Known rows, with every step that occurs
u > d > a > e > g > w: [ 2.758 -0.892  3.834  1.389 -4.016 -1.858 -2.236  2.965  1.002 -0.674
 -0.968 -0.388  0.486  3.424 -0.427 -4.537 -0.193 -2.551 -0.691  0.396
 -0.374]
a > e > g > w > u > d: [ 2.232 -0.678  1.505  2.786 -3.894 -0.858 -2.308  2.338  0.173 -0.870
 -0.392 -1.281  0.043  3.838 -1.534 -5.849  0.076 -1.656 -0.104 -0.079
 -0.089]
w > u > d > a > g: [ 1.845 -1.105  4.077  2.127 -5.371 -0.956 -1.633 -0.131 -3.942 -2.490
  0.146 -1.497 -1.845 -0.191  0.525 -6.902 -1.250  0.410  0.403 -3.703
 -1.036]
d > w: [ 1.722  0.501  1.745  0.894  0.439 -0.361 -0.962 -0.719 -0.475  0.834
 -0.270  1.461 -0.773  1.004 -0.598 -0.633  0.179 -0.194  0.724  0.299
  1.091]
g > e: [ 1.224  0.881 -1.055  0.780  0.328 -1.154  0.758  1.097 -0.406  0.908
  1.203  0.147 -0.726  1.920 -1.887 -2.004 -0.714 -1.388 -0.492  1.081
  0.171]
u > a > e > g > w > v: [ 2.704  0.947  0.473  0.022 -4.878 -0.192 -0.096  3.101  2.067  0.355
 -0.807 -0.792  0.997  2.703 -2.139 -4.076 -0.808 -0.723 -0.021 -1.274
  1.233]
d > w > e > g: [ 1.985  1.282  2.891  2.880 -0.206 -0.567 -1.297  1.391  0.774  0.743
  1.333  0.957  0.342  2.232 -0.775 -5.081  0.351 -0.482  1.606 -0.494
  1.367]
e > g: [ 1.738 -0.838  0.144  1.204  0.666 -1.269  0.846  1.034  2.329  0.509
  0.608 -0.086 -1.054  1.550 -2.151 -3.162 -0.361 -1.372 -0.138 -1.377
  1.088]
w > e > a: [ 1.064  0.725  3.704  2.323 -1.896 -1.047 -0.801  1.354 -0.205  0.173
  3.265  0.919 -0.639  0.587 -1.305 -3.297 -0.467 -1.229  0.219 -1.795
  1.530]
u > a: [ 1.223  0.489  1.442 -0.778 -4.210  0.046  0.315  0.474 -0.774  1.264
  1.510  0.348 -1.597 -1.694 -1.375 -1.254 -0.768  0.425 -0.488 -2.575
  1.360]
u > a > w > v: [ 2.232  1.960  1.386 -1.556 -4.418  1.293  0.328 -0.146 -2.432  0.884
 -0.044 -0.697 -0.429  1.012 -0.499 -2.280 -0.674  0.443  0.311 -1.593
  2.644]
w > u > d > a: [ 1.382 -0.005  2.626  1.083 -6.390 -1.394 -1.460 -0.951 -2.805 -1.130
  0.354 -0.766 -1.777 -0.138  0.065 -4.144 -1.006 -0.299  0.013 -2.331
 -0.285]
g > e > a > w: [ 1.940 -0.628  3.139  2.147  1.078 -1.363 -0.465  1.685 -0.754  0.006
  0.814  0.063 -0.096  5.281 -1.220 -1.547  0.961 -2.583 -0.868  1.162
  0.517]
e > a > w: [ 2.058 -1.435  4.294  1.596  0.426 -0.864 -0.767  0.216 -0.416  0.196
  0.624  0.234 -0.880  3.147 -0.814 -1.058  0.754 -1.723 -0.342 -0.142
  1.314]
w > e > a > g: [ 1.584 -0.546  5.314  3.335 -0.369 -0.605 -1.246  2.233 -1.304 -0.934
  3.068  0.076 -0.699  0.448 -0.840 -5.985 -0.571 -0.552  0.418 -2.981
  0.828]
w > u > d: [ 1.003  0.296  0.721  1.209 -4.218 -0.174 -1.420 -0.676 -3.232 -0.617
  0.947 -0.326 -1.793  0.223 -0.640 -4.297 -1.053 -0.048 -0.133 -1.814
  0.694]
w > e > g: [ 1.584  1.075  0.854  2.124 -0.622 -0.709  0.200  1.793  1.045  0.973
  2.368 -0.104 -0.364  1.267 -1.788 -5.701 -0.589 -1.108  0.851 -1.349
  1.497]
e > g > w > v: [ 2.681 -0.230 -1.333  0.790  0.879 -0.946  1.304  1.384  1.929  0.212
 -1.422 -0.104 -0.113  4.608 -2.177 -3.457 -1.463 -1.403  0.021 -0.018
  1.365]
d > w > e: [ 1.554  2.466  2.744  1.783 -1.277  0.134 -1.477  0.083 -1.539  1.222
  1.609  1.505 -0.111  0.290 -0.221 -3.297  0.012  0.030  1.725  0.282
  1.405]
e > g > w > u > d: [ 2.068 -1.730  0.839  2.711 -2.662 -1.064 -1.283  1.187 -0.470 -0.597
 -0.369 -0.603 -0.989  3.942 -1.158 -5.182 -0.619 -1.054 -0.489 -1.023
  0.287]
a > e > g > w: [ 2.470 -1.048  0.521  1.900  0.065 -1.099 -0.562  2.790  3.075  0.641
 -0.480 -0.584  0.211  3.496 -2.451 -3.119  0.220 -2.356 -0.025  1.339
  0.407]

Rows
[ 2.334 -3.575  4.746  2.987  1.575 -1.361 -0.865  2.154  0.098 -0.910
  0.174  0.309 -1.020  3.069 -1.284 -2.858 -0.495 -1.244 -0.747 -1.385
 -0.024] => e > a > g > w
[ 1.563  0.286  3.089 -0.162 -4.012 -1.310 -1.331 -0.243 -2.325 -0.298
  0.379  0.608 -1.376 -0.389  0.399 -3.012 -1.245 -0.972 -0.791 -1.337
  0.495] => u > d > a
[ 1.810  1.078  1.162  1.463 -1.293 -0.068 -0.550  1.262 -1.007  1.863
  1.618  0.342 -0.568  1.362 -1.191 -3.214 -1.123 -0.979  0.523  1.397
  1.387] => g > w > e
[ 1.542  0.197  1.172  2.221 -2.028 -0.368 -0.847 -1.444 -0.908  0.088
 -0.241  0.309 -1.384  1.452 -0.922 -2.029  0.371  0.312  1.566 -0.525
  0.239] => d > w > u
[ 1.829  0.273  2.427  1.204 -3.583  0.614 -1.746 -1.056 -4.405 -0.416
  0.178 -1.272 -1.515  2.165  0.266 -4.348  0.111 -0.424  0.153 -0.475
  1.208] => a > w > u > d
[ 1.438 -0.360  1.778  2.313 -4.908 -0.057  0.398  2.026 -2.546 -0.991
  1.473 -1.956 -1.409  0.416 -1.803 -5.769 -0.507  0.988  0.300 -3.641
 -0.811] => w > u > a > g > e
[ 2.759 -2.345  3.488  1.465 -0.271 -1.179 -0.161  1.001 -0.637 -0.380
 -0.849 -0.689 -1.366  1.157 -0.632 -3.500 -1.128 -0.881  0.041 -0.395
 -0.986] => d > a > g > w
[ 1.720 -0.985  2.805  3.518 -1.532 -1.600 -0.365  0.854 -1.198 -0.765
  0.909 -1.185 -0.564  5.570 -1.664 -2.739  1.203 -1.836  0.164  0.439
 -0.163] => g > e > a > w > u
[ 2.634  0.723  4.361  1.998 -2.765 -1.022 -0.480  1.130  0.549  0.585
  1.143 -1.223  0.100  2.837 -0.325 -5.862  0.367 -1.758  1.318 -0.173
  0.906] => d > a > w > e > g
[ 2.405 -0.286  2.947  0.051 -1.615 -0.799 -0.107 -0.818 -0.887  0.672
 -0.589 -0.708 -1.209  1.552 -0.030 -1.567  0.219 -1.468  0.370  0.625
  0.558] => d > a > w
[ 2.373 -0.762  1.902  0.899 -3.943 -0.570 -0.752  3.571  2.611  0.988
  0.213 -0.543  0.244  1.909 -2.211 -2.711  0.339 -1.235 -0.401 -0.792
  0.436] => u > a > e > g > w
[ 1.714  0.254  1.624  0.424 -4.109 -0.415 -0.568  2.875  2.650  0.411
  1.248 -0.622 -0.096 -0.155 -2.260 -3.518  0.431 -0.774 -0.084 -2.604
  0.681] => u > a > e > g
[ 2.266  0.845  2.524  2.013 -0.339  0.048 -0.431  1.447  0.054  0.952
  1.800 -0.959  0.023  3.313 -0.856 -6.038  0.461 -1.494  1.152  0.172
  1.990] => a > w > e > g
[ 3.073 -0.514  2.031  0.568 -0.598 -0.774  0.181  0.677 -1.023 -0.939
 -1.824 -0.779 -0.584  2.018 -0.368 -4.370 -2.234 -0.397  0.488 -0.975
 -0.219] => d > a > g > w > v
[ 1.759  0.711  1.746  0.169 -3.351 -1.312 -0.689  0.600  0.962  0.110
  0.299 -0.422 -0.541 -0.797 -1.095 -1.978 -0.224 -1.627  0.508  0.097
 -0.426] => d > a > e
[ 2.613 -1.447  2.003  2.938 -4.200 -2.153 -0.727  1.765  3.225 -0.687
 -1.044 -2.129 -0.263  3.477 -2.205 -4.395  0.421 -2.078  0.964  0.247
 -1.504] => d > a > e > g > w > u
[ 1.716 -0.475  3.301  2.736 -4.456 -1.517 -1.066  1.400 -4.254 -2.652
  0.375 -1.685 -1.142  1.857 -0.062 -7.375 -1.111 -0.290 -0.117 -2.185
 -1.755] => w > u > d > a > g > e
[ 1.762 -0.002  3.668  3.084 -4.564  0.010 -0.999  1.505 -2.783 -0.980
  0.415 -0.827 -0.734  1.572 -0.838 -5.085  0.438  1.548  1.136 -2.890
 -0.966] => d > w > u > a > g > e
[ 2.125  0.100  4.132  1.565 -4.497  0.898 -1.021  2.848 -2.670  0.802
  2.215 -0.727 -0.699 -0.372 -0.584 -5.884 -1.243  0.877  0.496 -2.109
  0.979] => u > a > g > w > e
[ 1.464  0.502  2.798  1.399 -6.511  0.252 -1.112 -0.758 -1.383  0.316
  0.322  0.163 -1.411 -0.210 -0.706 -1.694  0.497  1.603  1.283 -2.684
  0.459] => d > w > u > a
[ 2.026 -0.717  2.518  1.736 -0.210 -1.822  0.512  1.799 -1.347 -1.092
  0.407 -0.875 -0.800  1.306 -0.916 -4.760 -0.899 -1.007 -0.080 -0.607
 -1.458] => d > a > g > e
[ 2.507  0.029  5.804  1.976 -4.152 -0.504 -2.630  2.186 -4.282 -0.788
  0.954 -0.250 -0.448  0.884  1.148 -7.592 -1.776 -0.481  0.168 -0.844
  0.275] => u > d > a > g > w > e
[ 1.699 -0.821  2.965  0.391 -3.112  0.501 -0.047  1.320 -1.805 -0.009
  1.323 -0.554 -1.606 -2.058 -0.806 -4.058 -0.981  1.066 -0.137 -4.219
  0.699] => u > a > g
[ 1.352  1.312  1.924 -0.660 -5.511  0.324 -0.930  1.534 -0.053  1.140
  1.568 -0.302 -0.620 -1.743 -1.676 -1.853 -0.173 -0.145 -0.048 -1.797
  0.952] => u > a > e
[ 2.667 -1.765  4.979  1.233 -2.259 -1.134 -1.916  1.450 -3.266 -1.070
 -0.935 -0.154 -1.039  1.516  0.877 -5.057 -1.565 -0.666 -0.750 -1.201
 -0.334] => u > d > a > g > w
[ 2.314 -0.106  2.709  2.494 -0.342  0.465 -0.822  2.090 -2.160  0.548
  1.551 -0.574 -0.636  1.213 -0.646 -6.059 -1.318 -0.357  0.876  0.132
  0.736] => a > g > w > e
[ 1.706 -0.238  3.660  2.746 -1.343 -1.279 -1.294  2.072 -0.077  0.814
  2.123  0.977 -0.307  2.692 -1.262 -2.599 -0.632 -1.710 -0.031  0.259
  1.108] => g > w > e > a
[ 1.665  1.092  3.195 -0.063 -5.665 -1.074 -2.456  0.953 -1.645 -0.583
  0.487  0.148 -0.313 -0.738  0.166 -3.569 -0.645 -1.474 -0.471 -0.501
  0.192] => u > d > a > e
[ 1.626  0.839  2.994  0.612 -1.300 -0.199 -2.687 -0.453 -3.344  0.237
 -0.161  2.058 -0.569  1.146  0.698 -2.317 -0.236 -0.065 -0.085 -0.198
  1.613] => u > d > w
